Each row was made from one walk, in order. Every step used is in the known rows, and no mark comes twice. Write each row's walk.
In the rows, 128 means zero.
Known rows:
lufis konodas mudos kebek: [120 126 101  82 169 150 161 112 144 122  95 151 127 118 127  57 135 201
 114 163 122 115 156 129 109 100 122 117 142 169 103  89 130 139 133 180
  54 162 114 111  87 145  89 139  98 101 141 159 126  97 159 104 174 152
 149 149 148 126  76 109  95 101 140 136]
konodas mudos: [122 117 104  67 146 151 157 116 120 122  91 121 121 131 121  82 139 174
 115 186 117 105 156 125 126 121 122 110 101 161 127 109 157 125 141 156
  80 174  83 185 123 142 151 137 106 121 165 169 144 112 156 110 184 150
 143 130 153 156  77 115 132  86 134 123]
robol nuno: [ 85  94 139 106 155 126 166 124 120 159  83 125 123 144  93 124 144 189
  99 162  95 167 145 163 117 130 135 104 149 161 134  89 155 101 106 182
 114 178  92 189 152 152 108 174 118 153 161 122 153  97 145 113 131 114
 119 124 139 138  92 143 132 106 161 148]
konodas lufis kebek: [ 75  92 111  52 158 135 171 109 118 131 113 134 139 186 129  99 146 176
  98 154 139  81 165 128 129 138 107 101  68 179 144  76 149 103  91 153
  89 169 138 184  60 135  69 141 129 147 115 168 158  92 129 116 136 104
 148 175 137 165 102  97 143 117 155 130]
vonov nuno konodas: [103  98  98 106 169 135 196  84 137 169 115 101  81 159  94 110 163 182
 123 133 125 109 147 119 113 171 136 108 143 163  97 118 144  93 121 142
  86 195  68 150  99 182 132 121 114 187 119 146 125  94 161  92 169 153
 157 128 136 160  94 128 121 132 168 141]
lufis konodas mudos robol nuno: [110 116 124  71 159 140 156 102 131 123 115 181 128 131  96  95 150 179
 120 164  89 138 174 149 100  70 142 126 123 152 116  81 157 112 128 172
  67 174 134 121  98 138 108 144 102 134 105 120 164  77 134  98 157 125
 121 138 160 111 106 138  96 121 139 120]
nuno konodas: [ 96 115  94  95 134 134 166 107 115 166 147  89 105 153 122 118 159 188
 116 144 142 115 147 111 113 178 139  99 137 172 103 105 127 117 122 147
  79 175  86 150  93 165 113 134  96 167 147 146 105  86 159  87 182 130
 168 121 128 162  77 110 139 113 147 147]
konodas lufis robol nuno: [ 80 100 148  43 168 155 163 125 129 140  96 140 132 174 102  99 147 134
 103 154 107 113 185 155 130 104 117 126 106 154 128  33 143  99  74 143
  96 169 137 177  99 107  91 128 115 138 150 140 156  89 127 135 128  84
 153 149 141 109 104 117 128 126 150 133]
vonov nuno konodas mudos robol: [112 124 111  83 152 149 185  97 143 131 107 132  89 157  90 123 164 160
 133 147 110  88 164 121 113 132 132 129 137 147  91 132 171  97 133 130
  59 189  91 137  74 199 157  94  96 151  81 147 128  93 152  84 198 166
 148 127 145 161  94 121  98 127 138 136]
vonov nuno kebek: [105  91 116 103 186 130 179  96 148 144 110 132  91 146  98  96 146 186
 120 146 108 132 155 131 104 112 125  95 167 191  94 140 138 105 117 156
  79 187  81 178 111 207 129 130 122 148 137 148 130  71 173  93 144 162
 156 154 135 151  99 105 114 114 182 165]
lutur lufis konodas mudos robol nuno vonov: [ 76 116 149 100 121 147 155 123 118 140 119 167 142 142 111  85 151 180
 117 176  90 128 147  92  87  60 129 158 140 136  95 110 157 110 146 175
  35 175 172 104  95 138  81 133  77 126  98 100 155 103 139 118 134 118
 119 175 161 118 104 194  66  96  96 117]
konodas mudos robol: [115 126 124  60 119 148 158 123 121  90 114 134 127 135 103 107 149 165
 118 173  97 104 165 129 133  95 118 120 102 160 132 122 166 128 137 147
  71 173 110 169  83 145 150 132 107 115 114 148 140  84 140  87 178 148
 143 133 148 139  88 112 101  99 107 135]
vonov nuno konodas lufis: [103 109 108  83 169 151 181  91 132 183 104 115  91 195  98 123 162 178
 115 133 130  94 161 120 130 158 117 123 131 151 106  98 135  94 105 132
  85 198  91 157  72 168 113 104 114 189  82 162 133 112 151 100 165 137
 164 141 133 170 104 116 135 132 171 146]
lutur nuno vilazup: [111 111 115  98 147 137 164  98 124 210 127 163 117 157 117 129 154 171
 105 170 118 151 156 108 110 131 110  88 162 168 163 114 128 128 131 150
  81 192 120 203 112 143 126 131  75 185 183 118 110  95 172 118 140 130
 160 142 154 160  86 119 129 100 145 164]
robol nuno kebek vuze: [ 91  94 138 107 170 123 158 140 104 131 121 146 105 147  85 130 126 161
 106 158 103 149 129 150  91 107 123 114 162 192 111  94 130 123  95 170
 108 156 108 179 112 223  84 157 102 114 157 105 151  83 169 106 139 121
 147 131 151 130  99 128 127  99 162 201]
konodas lufis lutur nuno kebek: [103  67 127  88 174 142 152 119 153 162 108 148 131 166 106  92 142 181
 107 184 144 121 141 126 137 122 111 112 133 198 148  87  97 140 101 118
  82 188 138 199  69 160  74 118 116 120 144 139 142 113 174 132 113 123
 190 183 150 159  98 127 143 106 146 195]
vonov nuno: [ 99  84 116  89 168 132 193  95 131 158  99 126 103 149  96 100 159 186
 126 144  99 128 153 126 113 132 118  92 132 172 123 116 155 100 122 155
  89 194  74 179 113 175 135 137 128 174 135 151 140  91 159 108 142 145
 137 131 147 157 107 108 123 114 178 126]
konodas lufis: [101  93 116  68 145 148 155 118 112 162 109 124 128 176 116  99 145 181
  92 156 124 118 160 134 152 129 105 115  96 170 137  75 134 118 106 148
  98 179 108 181  87 123  99 130 120 151 118 172 139 106 142 120 144 111
 145 150 129 145 100  81 144 110 153 144]
lutur lufis konodas: [ 88 104 124  92 145 127 156 109 117 156 128 125 133 148 147  76 167 201
 100 167 119 137 125  95  96  94 129 120 114 194 106  74 129 134 137 179
  50 170 137 118 115 136  53 139  98 174 143 126 141  88 143 112 130 111
 139 177 149 146  91 159  93 111 131 133]
lufis robol nuno konodas mudos: [ 84 122 131  67 162 155 150 118 145 122 106 121 112 129 105 109 151 137
 119 170 122  85 180 137  98 128 139 123 131 147 100  65 145  93  97 140
  69 170 107 157 128 124 131 136  83 122 175 132 137  92 141 111 170 119
 178 120 164 109  78 163 117 119 125 124]
robol mudos kebek: [ 81 131 117 105 147 110 174 112 130 153  52  86 147 122  90 122 148 187
  96 159  98 112 159 116 131 129 121  99 153 175 141 124 147 132 134 180
  67 150 121 158  86 192 113 137 115 123 212 141 103  73 172 114 158 170
 151 134 146 146  75 126 103  86 162 182]
vuze kebek: [ 70  94  80  89 156 103 197  95  93 141 146  95 122 158 116 112 136 210
 117 153 125 111 133 141 122 177 120  64  83 181 159 108 141 103 114 163
  79 192  73 207 101 164 112 145 141 153 150 155 134  78 154 102 117 120
 126 143 126 146  90  81 149  99 183 141]
mudos robol nuno: [ 86 102 149  78 132 118 173 125 115 134 116 149 132 150  81 155 158 166
 109 145  74 155 161 160 118  97 135 111 142 162 133  98 174  95 106 172
 106 167 131 170 113 162 121 164 127 143 107 103 153  62 138  86 141 116
 112 120 140 132 104 136  98 115 155 150]
nuno kebek vuze: [107  87 116  96 158 121 160 133  94 119 149 131 111 144 121 102 129 180
 107 160 115 129 112 123 100 107 107 103 135 211 115 119 111 145 105 150
  89 154 107 170  75 225  69 144 102 117 166 135 129  77 183  91 155 140
 175 138 145 141  79  96 130  96 147 197]
konodas lufis kebek vuze: [ 85  91 116  49 155 139 181 127  84 137 131 136 131 200 142 113 151 160
 101 155 131  72 140 108 126 118  88 110  67 185 147  70 133 125  83 152
 106 147 146 172  27 171  46 139 125 133 126 164 158  98 131 126 138 101
 145 167 146 143 112  81 139 114 165 150]
nuno vilazup: [ 97 126 105  80 133 123 179 113  83 159 128 131 108 166 134 140 141 172
 115 160 120 152 170 118 111 139 122  74 163 162 138 116 137 109 138 156
  78 176  87 212 145 138 117 141  86 170 167 131 109  74 159 104 151 162
 145 138 131 158  77 101 147 107 144 141]
konodas mudos robol nuno: [103 124 145  72 130 139 161 126 130  99  88 166 125 139  84 138 143 153
 115 173  87 126 171 152 119  98 136 130 123 154 128 105 180 107 124 158
  84 171 118 168 116 167 150 146 102 115 115 127 165  95 145  99 169 137
 115 120 151 135  92 142  96 101 137 134]
nuno konodas mudos kebek vuze: [109 139 102  94 149 155 165 141 106 133 128 109  99 141 124 119 141 177
 101 158 138  77 137 108 108 146 111 136 136 154  96 113 117 146 133 135
  72 150 105 128  55 207 114 112  76 104 140 151 112 108 178  87 200 168
 172 112 149 155  66 118 103  85 125 174]

Write each row's walk:
[ 75 104 129  86 164 135 164 120 132 146 127 121 108 136 106 116 157 143
 116 149 123 119 166 132  90 143 144 118 139 168 109  67 134  97  85 155
  91 159 120 154 103 141 114 145  95 152 167 118 126  66 135 111 162 107
 168 117 155 112  80 150 120 124 140 120]
lufis robol nuno konodas
[ 99  74  76 118 157 132 158 110 134 188 128 115 128 135 110 119 167 190
 140 172 152 136 123  92 104 175 138 102 160 197 132 103 106 131 125 124
  83 190 112 180  87 170 100 146 105 149 162 114 125 113 179 117 146 125
 188 146 164 173  79 155 126 108 143 169]
lufis lutur nuno konodas
[ 82  97  91  86 143 145 159 119 113 162 124  92 121 183 119 122 158 190
 127 151 156 110 140 119 129 164 132 110 118 165 116  95 111 116 110 128
  85 183 105 159  81 152  68 133 114 138 110 146 121 121 155 117 150 129
 183 146 144 158  86 117 151 125 150 155]
nuno konodas lufis lutur
[ 73 140 152  74 172 150 150 124 158 120  91 132 115 126 107 119 144 137
 105 158 128  84 175 142  98 133 135 129 154 152  90  71 142 104  94 148
  64 153 122 133  99 159 115 131  78 101 159 135 118  83 147 110 178 142
 180 124 152 109  76 165  92 107 130 143]
lufis robol nuno konodas mudos kebek
[ 92  54 102 119 145 139 158 110 122 182 128 135 141 134 104  84 156 192
 150 176 128 130 136  76 106 136 125 100 169 180 144 116 103 124 149 135
  88 200 129 198  80 140  93 139 112 115 167 111 144 112 186 145 121 124
 164 148 173 155  98 143 137  78 120 138]
lufis lutur nuno vonov
[ 79 131 143  54 159 142 168 118 141 143  74 110 155 149 110 109 147 140
  90 159 118  77 194 116 151 101  97 122 115 175 128  70 132 124  97 132
  64 148 157 160  52 141  84 113 108 119 191 160 113  69 141 131 143 133
 177 151 148  98  87 109 109 107 156 151]
konodas lufis robol mudos kebek
[ 80 108 132  99 137 120 170 117 119 143 137 137 117 166  76 154 164 165
 105 133  96 142 155 146 114 128 150 114 163 157 122 103 168  95 111 154
 104 170 126 149  88 178 121 156 105 154  89  97 130  67 136  82 155 120
 137 106 141 138  97 140 105 123 135 160]
mudos robol nuno konodas
[ 60 114 128  75 172 146 161 115 131 157 114 127 119 193 105 137 151 167
 103 145 137  99 160 145 111 160 127 118 110 142 121  62 148  78  83 172
  91 175 132 157  99 164  76 142 106 167 107 139 149  96 133 121 137  97
 143 141 140 165 102 136 133 131 175 159]
robol nuno konodas lufis kebek
[114 117 126  81 134 144 149 109 131 134 105 138 134 134 151  59 150 192
 113 187 119 111 141  94  95  81 126 134  94 174 103  82 136 136 141 169
  34 173 122 122 118 132  83 125  86 148 147 139 143 116 147 112 142 128
 137 181 153 138  85 171  81 101 121 129]
lutur lufis konodas mudos
[ 93 130 152  76 132 140 152 117 141 136 104 174 141 145 117 105 156 175
  96 181 102 138 139 120  89  60 133 154 110 155 111  86 166 110 130 178
  43 165 150 105 117 150  89 142  83 146  88  99 159  96 136 115 134 112
 123 180 158 137  96 192  66 116 118 144]
lutur lufis konodas mudos robol nuno
[ 82 122 114  69 184 148 178  80 156 165  86 101 103 175  94 134 165 146
 128 141 116  63 179 103 131 135 117 122 109 148 110  86 138  87  89 116
  60 176 124 148  55 166 121  90 112 188 137 156 113  88 136 126 159 136
 182 136 151 119  99 127 115 136 177 135]
vonov nuno konodas lufis robol mudos
[109 119 130  81 171 144 141 106 152  95 123 177 118 129  94  99 128 167
 111 162  99 135 159 154  89  66 137 118 144 164  94  99 146 119 113 171
  50 169 139 128  95 176  98 143  92 112  98 120 153  77 156  95 145 141
 142 141 153 113  92 138  92 118 131 151]
lufis konodas mudos robol nuno kebek
[ 72 103 151  82 181 137 148 122 150 115 122 151 124 124  95 104 141 135
 111 160 106 130 177 152  85  93 129 103 153 192 109  77 134 100  78 158
  83 160 125 179 121 155 101 157 101 121 188 120 128  45 151 109 131 114
 170 146 147 100  89 138 119 112 139 150]
lufis robol nuno kebek
[ 79 145 134 105 161 152 162 134 147 139  69 135 102 137  94 140 135 170
 103 159 124 126 153 153 107 154 142 131 169 136  91 100 147 106 109 175
  86 162  98 133 124 183 132 136  74 107 141 136 120 109 165 102 183 160
 147 116 144 155  74 155 107  91 152 172]
robol nuno konodas mudos kebek
[105 135 104  81 122 147 157 120 126 109 143 118 118 150 102 118 155 164
 117 160 123  88 159 122 119 133 132 132 127 149 104 118 161 119 135 127
  66 174 102 139  73 162 144 118  81 131  96 147 116  92 153  76 215 151
 153 122 148 149  69 120 117 111 118 147]
nuno konodas mudos robol
[105 141 127  81 145 153 159 133 144 117  71 127 130 117 120  76 125 188
  93 175 117  97 162 134 130 126 112 116 128 164 113 115 155 134 133 165
  79 164  98 160 109 171 137 118  99  88 161 168 121 102 168 104 181 172
 154 135 142 157  67 109 107  75 128 150]
konodas mudos kebek
[105 114 155  68 145 136 154 145 116  82 105 171 119 137  93 138 131 143
 110 171  87 113 146 151 102  68 116 137 143 166 115 111 155 128 108 148
  87 151 120 162  82 224 117 137  90  88 116 110 156  78 154  89 167 145
 139 124 155 125  95 141  96  98 130 186]
konodas mudos robol nuno kebek vuze
[ 89 114 152  79 134 129 168 125 121 153 136 145 124 185  80 158 159 163
  98 130 102 126 164 159 130 121 138 140 142 140 120  91 167  93  90 142
 103 171 149 147  75 169  99 132 102 159  52 115 138  79 130  93 158 112
 131 122 135 137 106 129 103 132 139 162]
mudos robol nuno konodas lufis
[112 122 101  96 171 160 182  88 140 136  91 114  87 152 105 121 153 176
 132 157 131  80 153 117 113 157 125 125 126 143  86 120 156 101 133 131
  62 201  64 148 110 186 160 108 100 167 113 163 128 113 162  95 193 161
 157 126 146 166  92 132 122 121 158 131]
vonov nuno konodas mudos
[ 65 116 146  72 145 132 172 122 124 129 125 151 136 200  88 165 171 148
 108 133 120  85 175 146 115 129 128 123 122 152 128  90 174  74  76 154
 104 162 161 148  48 182  86 144 107 163  45 113 151  67 121  98 138 102
 134 144 135 154 109 129 107 140 153 157]
mudos robol nuno konodas lufis kebek
[ 86 111 126  36 158 135 152 110 129 152  93 103 155 165 110 109 155 136
 109 163 110  83 177 117 146  90 103 114  81 174 150  61 134 113  93 129
  75 158 139 181  69 121  98 124 110 153 183 157 122  85 131 141 138 113
 174 147 154 101  90 115 125 113 142 137]
konodas lufis robol mudos
[ 81 132 131  98 151 126 178 115 102 162  94 157 110 163 104 170 138 173
 110 158 101 183 167 143 100 128 129  83 178 147 140  99 149  91 124 187
  90 179  97 208 171 143 114 165  84 171 164 103 133  79 170 116 132 132
 130 129 129 135  93 152 137 117 167 150]
robol nuno vilazup
[ 73 104 141  89 134 138 172 125 122 129 121 138 132 182  72 164 165 166
 122 145 115 131 159 152 117 133 146 130 148 164 126  99 145  96  91 135
 103 179 133 157  73 180  90 156 119 140  59  94 149  95 146 101 142 124
 151 132 142 143 107 142 110 136 151 168]
mudos robol nuno konodas lufis lutur
